Each row was made from one path, in order. Every step used is in the known rows, and no mark comes twice. Write each row's path.
Known rows:
zimaz-nife-tezisa-pida-mimol-sizu: [-18 -20  58   6  35   8  -7 -37   8  -3   0 -38 -11  -3   8  -8  -1 -27
   2 -14   2]
tezisa-nule-mimol-sizu-vanuv: [-23  -6  10   5  36  21  11 -14  22  29   9   4  18  21 -12 -29  21 -12
 -17 -13  -1]
pida-mimol-sizu: [  1   1  25  -2  12  14 -26  -8   8   5   2 -38  -4   8  -4 -14   6 -23
   2  -4  -1]
zimaz-pida-mimol-sizu-vanuv: [-18 -14  28  -9  17  12 -25 -21  -6  20   2 -21  10  13  -2  -3  20  -7
  -7  -7  -5]
nule-mimol-sizu: [  1  -4  21 -11  20  19  -7  -1  33   6  -5  -8  -9  16 -18 -26 -15 -17
  -9  -8  -3]
mimol-sizu-zimaz: [-18  25  14 -22  -5  10  -3 -11   7  11  22   2  -5  35 -14  -1   7  -3
  -5  -6  23]
sizu-mimol: [ -5  17  -7 -25  -5   4  -4  -3  26   6  -2   5  16   4   2  -9   3  -4
   0 -18   4]
zimaz-nife-mimol-sizu: [-18 -13  24 -13  10  14   8 -14  10  -2  11  -8   6  21  -7  -7 -20 -15
  10 -25   3]
tezisa-nule: [-14   3 -17  13   0  -2  11   0   1  14   2  -2   4 -12   8 -13  18 -16
   2   4   3]
nife-tezisa-nule: [-10   1  13   6   9  -8  29   2  17  -1  14  -5   7  -2  -1  -8  14 -24
   1  -2  -5]
sizu-zimaz-nife-tezisa: [-28   0  37 -32  -8  -5  30 -21   2   1  16  16   1  20  -7  28   5  -2
  -5 -26   8]
pida-mimol: [  8   2   9  -9   3   3 -16  -4   2   6 -11 -26   6 -20  15  -7  11 -13
   3  -8  -9]
nife-mimol-sizu-zimaz-ribi: [-17   2  10 -53   5  11   1 -11   5  -5   6  11  -3  39 -24  -5 -13 -22
   6 -13   8]
pida-mimol-sizu-vanuv: [-12  -4  26   4  29  16 -14 -20  -2  18  15 -21  19  22  -5  -9  26  -5
  -9 -12  -1]
tezisa-pida-mimol-sizu: [ -4  -2  30  12  33  10 -25 -25   8   2  -5 -40  -9 -11  13 -26   1 -22
   4   1   7]
zimaz-nife-tezisa-nule: [-31 -16  17   4   3  -5  32 -13   2   7   9   1   2  -2   2   7  14 -22
   0 -13  -2]
nule-zimaz-pida-mimol-sizu-vanuv: [-14   0  38 -15  18  24 -21 -12  -1  27  -4 -16  10   4   0  -2  12  -9
 -11  -8  -4]
tezisa-sizu: [  7  -4  -2  15  17   5  -3 -27  14  -4   9 -17   3   5  18  -8   8   3
   6   6   8]
tezisa-pida: [ -6  -5   6  19  25  -3   1 -21   0  -4 -10  -3  -6 -24  20 -15  -6   2
   3   7   9]

Write each row's path:
[-24  10  15 -37 -21   1 -19 -10   2  10   3   1 -17  19  -9   8  -2  -4
  -1   2  16]
mimol-sizu-zimaz-pida
[-36   2  25 -28  -9  13 -11 -31 -10  22   6 -11  -7  16   1  14  14 -10
  -2 -24  18]
pida-mimol-sizu-zimaz-nife
[-36  -2  21 -35  -3  18   5 -25  10  23   0  13 -11  23 -11   5  -2  -5
 -11 -27  16]
nule-mimol-sizu-zimaz-nife
[-11  23  18 -38   4  17   1  -7  31  16   6   8  -4  26 -15 -16  -2  -9
 -12 -15  14]
nule-mimol-sizu-zimaz
[-38   3  36 -17   3   4  17 -24  10  18  18 -18   2  10   1   1  28 -35
  -1 -23   9]
pida-mimol-sizu-zimaz-nife-tezisa-nule
[-13  -5  23 -20  13   5  13 -40  40  -5  12  -8  16  18  11   2   6  -7
   4 -29   6]
zimaz-nife-tezisa-sizu-mimol
[ -5  -9  28 -17   0   7 -39  -8   4   6 -11 -38 -14  -2   0  -7  -1 -24
   5   2  -5]
zimaz-pida-mimol-sizu
[-19   8  18 -51 -12   7 -15  -8  23  16 -11   8 -16  12  -9  -5 -11  -9
  -7  -6   8]
nule-mimol-sizu-zimaz-pida
[-18 -22  39 -10   4  -5  24 -16   1  -8   8   3  -2  11  -8  22  -4  -7
  -2 -19  -6]
zimaz-nife-tezisa
[-10   5  26 -20  -8   2  13  12  14  10 -12   3  -6 -25   6   1  -7 -24
  -2   3  -8]
nife-tezisa-nule-zimaz-pida
[ -3  20  25  -2   9  11  32  14  21  10   4   3   7 -13   2  -8   2 -25
  -6  -4  -3]
nife-tezisa-nule-zimaz
[ -9 -24  33   6  21   1  19 -41  15 -11  17 -14   1  15  10  11   4  -4
   5 -12   3]
zimaz-nife-tezisa-sizu
[-22   8   6 -43 -12   4  27 -17   3   7   6  19  20   5  11   7  -9   3
   9 -38  10]
sizu-zimaz-nife-mimol
[-11  27  22 -29  -3  12 -16 -14   8  16  13 -19   0  19  -2  -6  16 -13
  -3 -11  16]
pida-mimol-sizu-zimaz
[-28   1  18 -35   4   4  39 -13  32  21  -4  19   5  -4   0  -8  10 -21
 -12 -30   0]
sizu-zimaz-nife-tezisa-nule-mimol
[-42   2  18 -22 -11  12   2 -28 -11  19  14   8 -12  31  -9  19   6   0
  -4 -18  24]
mimol-sizu-zimaz-nife
[ -7  -6  55  -5  29   9   8 -26   7   4 -19 -21   0 -41  28  -2  -4 -20
  -1 -19  -3]
nule-zimaz-nife-tezisa-pida-mimol
[-13  -6  -7 -32   7   5  -5 -34  -3  -1   1   8 -10  26  -3   7  10  -6
   2   3  15]
tezisa-sizu-zimaz-ribi
[-21  -5  19  -9  -6  20  10  -7 -12  17 -12  13  -7 -10   6  18 -10   0
  -6 -16   5]
nule-zimaz-nife
[-32  -2   5   2  -5  18  19  -6 -11  29 -10  11  -4 -21  13   8   5 -13
  -4 -12   8]
tezisa-nule-zimaz-nife
[-35  -5  52  -6  26   1  20 -43   7  -3  14   0 -12  13   2   4  -4  -8
  -3 -15  21]
mimol-sizu-zimaz-nife-tezisa-pida
[  1   6  34 -42  -3  -7 -13 -28  21   2  -2 -28   2 -10  24   5  16 -13
   5  -9   1]
nife-tezisa-sizu-zimaz-pida-mimol
[ -3   8  10 -36 -11  -1 -27 -29   8  14 -11 -26   0 -18  32   1  18  -6
   7  -4   7]
tezisa-sizu-zimaz-pida-mimol
[-14   1  34 -18  10  28  13  -5  13   6   6  -3   6  13  -5  -8 -28 -17
   7 -27   4]
nule-zimaz-nife-mimol-sizu
[ -8   6  50 -18   7  14 -11   2  22  12  -6 -36  -8 -12   1 -13   1 -45
   1  -2  -8]
nife-tezisa-nule-zimaz-pida-mimol-sizu
